In the rows, 128 means zero.
Known rows, with every step that occurs
didal -> zifil -> neze: [104 117 134 136  64 116 171 120 134 124 192 152 130 116 108  86 125 142
 154 191 114 136 101 111 102 135 106 110 117]
kuni -> zifil -> neze: [133 107 106 161  89 126 127 150 117 137 163 126 129 122 140  53 131 132
 140 136  86  99 140 102  80 140  95 149 110]
gofe -> gidu: [165 122 116 125 144 124  92 121 134 179  89 106  67 105 131 119 130 118
 136 134 105 118 137  91 125 155 128  97 125]
fikit -> didal -> zifil: [135 118 111 127 144 157 162 163 142 149 179 115 106  82 127 171 126 113
 122 143 127 201 139 118 146 145 108 148 118]
kuni -> satuv: [122 154  91 166 149 135  89 141 131 162  97 106 102 127 156 121 128 132
 132 158 127 111 133  98 140 121 132 142 161]
didal -> neze -> satuv -> kuni -> zifil: [173  99 148 119 139 121 147 156 105 130  99 103 123  98 123 146 142 138
  86  52 108 155 155 149 117 132  96 154  97]
didal -> neze -> zifil -> gidu: [114 133 149 180 136 147  78 131 138 133 100 165 128 138  93  81  91 111
 149 132 140 119 135 159 219 129 158 111 147]
satuv -> kuni: [149 165 125 127 176 152  83 135 138 117  77  96 115 114 143 134 130 136
 115 135 106 159 148 100 168 153  88 134 129]
gofe -> poder: [111 128 100 104 143 139  91 134 133 137 113 100  77 140 136 105 119 100
 138 141  62 127 134  76 144 129 110 167 146]
poder -> gofe -> zifil -> didal -> neze -> satuv: [ 47 114 136  92 196  84 144  75 102 124 155 132 172 156 181 142 182 127
 118  86 155  88  95 197  21 125 173 113 128]
zifil -> didal -> neze -> satuv: [ 94  99 157 128 141  98 153 105  97 125 128 141 138 149 122 164 134 132
 107 112 164 141 116 194  98  86 189 125 113]
gidu -> zifil -> didal: [144 127 143 124 162 129 120 128 107 142 156  94 147 145 126 157 159 141
 140 139 179 134 111 100  85 111 145 114 175]
neze -> zifil: [139 163  99 159 171 145  57 109 148  88 112 137 116 135  81 131  98 114
 129 158 110 136 141 115 192 112 115 153 155]
kuni -> neze -> zifil: [147 174 131 160 136 137  64 127 132  84  91 176 117 130  84 108 110 124
 134 130  81 154 144  94 227  81  93 144 139]
poder -> gofe -> gidu: [125 134  95 110 171 144  82 129 130 172  58 139  90 109 176 105 148 119
 147 113 106 113 127 106 107 197 145  58 134]
neze -> zifil -> gidu: [134 171 125 167 172 164  54 131 171 148  74 134 122 130  92  95  87 114
 142 163 135 116 122 120 216 125 142 121 154]
satuv -> neze -> zifil: [145 157 105 161 111 144  67 113 125  43 134 145 133 143  84  97  55 114
 132 158 100 131 143 124 210 114  92 162 134]
gidu -> zifil -> didal -> neze -> satuv: [131  93 174 126 127  95 162 116  81 130 163 140 161 144  98 207 148 142
 122  96 193 130 110 146  73  77 193 110 138]
zifil -> neze: [101 130 124 170  86 127 115 112 115 108 152 164 135 137 133  89 109 126
 147 169 105 112 131 108 118 132 126 125 111]
poder -> gofe -> gidu -> zifil: [163 127 109 104 169 140  84 151 115 174  97 143 114 105 156 146 158 127
 162  90 137 103 123  60  81 184 147  48 163]
poder -> gofe -> zifil -> didal -> neze: [ 37 113 128 106 195  97 130  96 102 116 176 120 167 159 210  91 192 122
 146  96 159  91 106 183  26 156 141 102 155]
neze -> satuv: [133 134 112 134 146 125 108 113 132 136  87 139 112 122 102 187 103 121
  98 141 112 131 130 122 141  91 151 151 111]
didal -> neze -> satuv -> kuni -> zifil -> gidu: [162 114 172 121 139 139 146 166 130 193  62 100 123  94 124 118 135 136
 101  64 129 130 136 148 150 150 131 130  93]
fikit -> didal -> neze -> satuv: [118  88 129 157 130 134 153 147  83 124 147 172 126 105 118 219 103 100
 102  76 121 178 165 173 144 110 178 155  80]
fikit -> didal -> neze -> satuv -> kuni: [150 120 149 142 155 147 154 146  95 113 112 142 133  82 135 221 114 116
  93  65 124 199 169 169 162 136 146 155  72]
neze -> satuv -> kuni: [158 164 136 118 164 136 111 114 138 124  60 110 118  99 114 187 117 139
  89 122 109 159 135 115 156 125 116 143 103]
fikit -> didal -> neze: [112  86 123 169 139 150 131 164  85 115 160 160 123 116 152 165 121 101
 122  88 116 183 180 155 156 141 150 141 104]
neze -> didal: [133 118  95 107 134 139 119 133 169 102  81 149 114 156 126 152 125 126
 103 134 113 140 151 129 172 116 131 138 136]

Rows
[131 118 118 186 157 154 102 139 101  78 165 165 132 117 104 163  98  92
 128 102 120 174 172 168 203 123 144 159 124] | fikit -> didal -> neze -> zifil
[143 151 162 104  75 119 192 104 141 118 151 136 140  88  87 144 124 152
 121 164 125 157  92 117 108 131  99 126  89] | didal -> zifil -> neze -> satuv -> kuni
[130 144 122  86  36 149 185 171 191 159  96 122 114 138 133  78 105 149
 137 170 162 115 107 142 189 138 124 117 147] | kuni -> satuv -> neze -> didal -> zifil -> gidu
[125 121 135  75  44 150 179 158 196 127 107 145 123 139 111  93  94 139
 127 157 134 139 112 141 196 144 109 106 123] | satuv -> neze -> didal -> zifil -> gidu
[198 115 127 125 133 121 101 136 113 186 121 105  90 104 115 165 142 124
 151 115 135 106 136  53  97 142 133  82 154] | gofe -> gidu -> zifil
[ 68 151  83 110 214 124  82 115 135 126 129 122 142 139 195 113 161 118
 137 119  95  81 125 110  72 163  99 120 152] | poder -> gofe -> zifil
[128 186 108 155 123 138  90 104 124  88 140  89 138 157 127  73  93 135
 144 177 170 105 109 156 154 109 126 162 169] | kuni -> satuv -> neze -> zifil -> didal
[132  76 145 116 137  98 170 129  99 156 148  99 131 134 129 131 167 131
  98  83 146 132 120 186  67  99 158 155 113] | kuni -> zifil -> didal -> neze -> satuv
[110 120 142 123  58 101 195  96 137 128 174 163 134 105  79 141 112 142
 127 183 122 133  87 128  88 100 130 129  94] | didal -> zifil -> neze -> satuv
[131 162 123 139 131 140  83  89 124  54 156 107 147 157 101  90  81 125
 134 173 142 135 120 159 167 110 121 154 145] | satuv -> neze -> zifil -> didal
[129 141  85 117  63 141 130 149 144  90  86 131 121 161 145 108  97 135
 116 138 119 108 150 133 182 121 118 152 140] | kuni -> satuv -> neze -> didal
[159 121 193 100 158 107 160 124  88 118 142 102 166 129 111 210 159 156
 114  73 199 152 115 146  91 104 164 108 130] | gidu -> zifil -> didal -> neze -> satuv -> kuni
[164  77 173 119 126  97 147 129  80 173 174  99 116 130 135 135 171 131
 158  91 188 115 121 124  57 140 174  58 154] | gofe -> gidu -> zifil -> didal -> neze
[ 62 149 107 123 137  94 131  73 122 111 149 169 168 132 159 119 143 123
 140 133 103  56  93 129  31 136 139 122 102] | poder -> gofe -> zifil -> neze -> satuv
[128 130 138 132 139 181 158 174 166 211 140 116 111  79 132 137 120 115
 139 151 147 184 124 128 170 158 130 121 117] | fikit -> didal -> zifil -> gidu
[ 66 162 108 118 209 142  78 126 161 189  87 119 145 133 202  78 155 118
 150 135 120  68 102 116 104 180 124 100 155] | poder -> gofe -> zifil -> gidu
[ 87 132 116 161 112  95 122  90 120 119 201 116 147 143 155  85 140 120
 153 166  97  60 117 101  58 128  98 142 119] | gofe -> zifil -> neze
[187  98 144 132 155 148 169 175  95 141 124 107 129  73 139 184 140 115
  86  34 105 183 176 162 131 146 113 183  72] | fikit -> didal -> neze -> satuv -> kuni -> zifil
[130 120  98 105  72 139 130 144 149  57 100 154 127 164 120 127  88 125
 111 130  98 132 153 136 185 124 105 150 117] | satuv -> neze -> didal
[131 113 103  76 109 132 174 137 189 116 114 136 107 140 101 152 137 135
 104 152 125 168 120 135 159 118 105 130 145] | neze -> didal -> zifil
[129 135  96  84  41 130 186 149 167  98 129 124 117 142 121 115 111 147
 124 152 137 133 120 135 160 124  97 148 146] | kuni -> satuv -> neze -> didal -> zifil
[110 133 177  94 188  81 159  73 109 119 148  64 157 133 154 167 172 137
 103  93 161 113 102 182  58 110 128 145 111] | gofe -> zifil -> didal -> neze -> satuv -> kuni
[125  88 168 140 139 110 142 138  80 126 186 132 157 156 128 151 162 140
 147 107 185 138 122 134  78 110 160 104 165] | gidu -> zifil -> didal -> neze
[138 146 143 132 105 117 116 131 113 130  74 186 111 120  93 162 122 132
 105 108  83 152 130 101 176  62 123 140  98] | kuni -> neze -> satuv
[ 72  99 145 129 174  81 141  94 101 131 199  82 146 163 170 104 179 123
 132 121 150  97 113 170  48 117 132 134 145] | gofe -> zifil -> didal -> neze
[138 121 138 169  84 124 122 136  89 115 185 168 157 133 114 126 123 137
 165 148 131 102 124  63  87 122 129 113 140] | gidu -> zifil -> neze
[132 112 111  68  50 134 182 140 165  68 141 147 123 144  98 125  97 137
 111 155 116 160 126 144 170 124  81 134 124] | satuv -> neze -> didal -> zifil
[137 197 117 184  99 162  68 141 151 142  89 125 123 134 113  56  60 128
 156 173 148  83 123 123 231 131 130 147 158] | kuni -> satuv -> neze -> zifil -> gidu
[147  95  93 114  70 129 162 141 154 112 133 142 133 145 131  75 139 134
 123 117  96 110 144 127 100 133 109 147 112] | kuni -> zifil -> neze -> didal
[188 101 133 112  48 116 155 122 131 138 142 163 118 129 107 135 141 137
 156 112 145  84 127  82  92 140 158  70 126] | gofe -> gidu -> zifil -> neze -> didal
[149 111 125 125  67 124 151 130 127  80 148 190 158 155 105 148 131 143
 144 125 135 113 132  93 111 109 143 113 138] | gidu -> zifil -> neze -> didal
[106 149 125 137 175 127  93 124 161 196 115  83 122 134 161  96 138 119
 140 154 121  69 110 103 115 140 112 136 141] | gofe -> zifil -> gidu
[ 85  93 153 141 140 110 133 119  99 120 155 118 139 160 151 111 147 133
 129 124 156 147 126 179 109 123 162 108 140] | zifil -> didal -> neze
[116 134 140 121 123 150 148 156 181 203 113 113 106 106 112 103 126 132
 139 178 141 137  97 114 168 146 117  95 142] | didal -> zifil -> gidu
[127 166 146 124 127  98 139  72 126 112 152 102 155 114 134 140 141 138
 123 138 110  84 110 111  63 124  96 158  84] | gofe -> zifil -> neze -> satuv -> kuni
[185 143 117 117 177 154 105 163 138 143  92  57 108  98 150 107 151 136
 106 104  91 152 155  93 131 162  54 157 128] | satuv -> kuni -> zifil
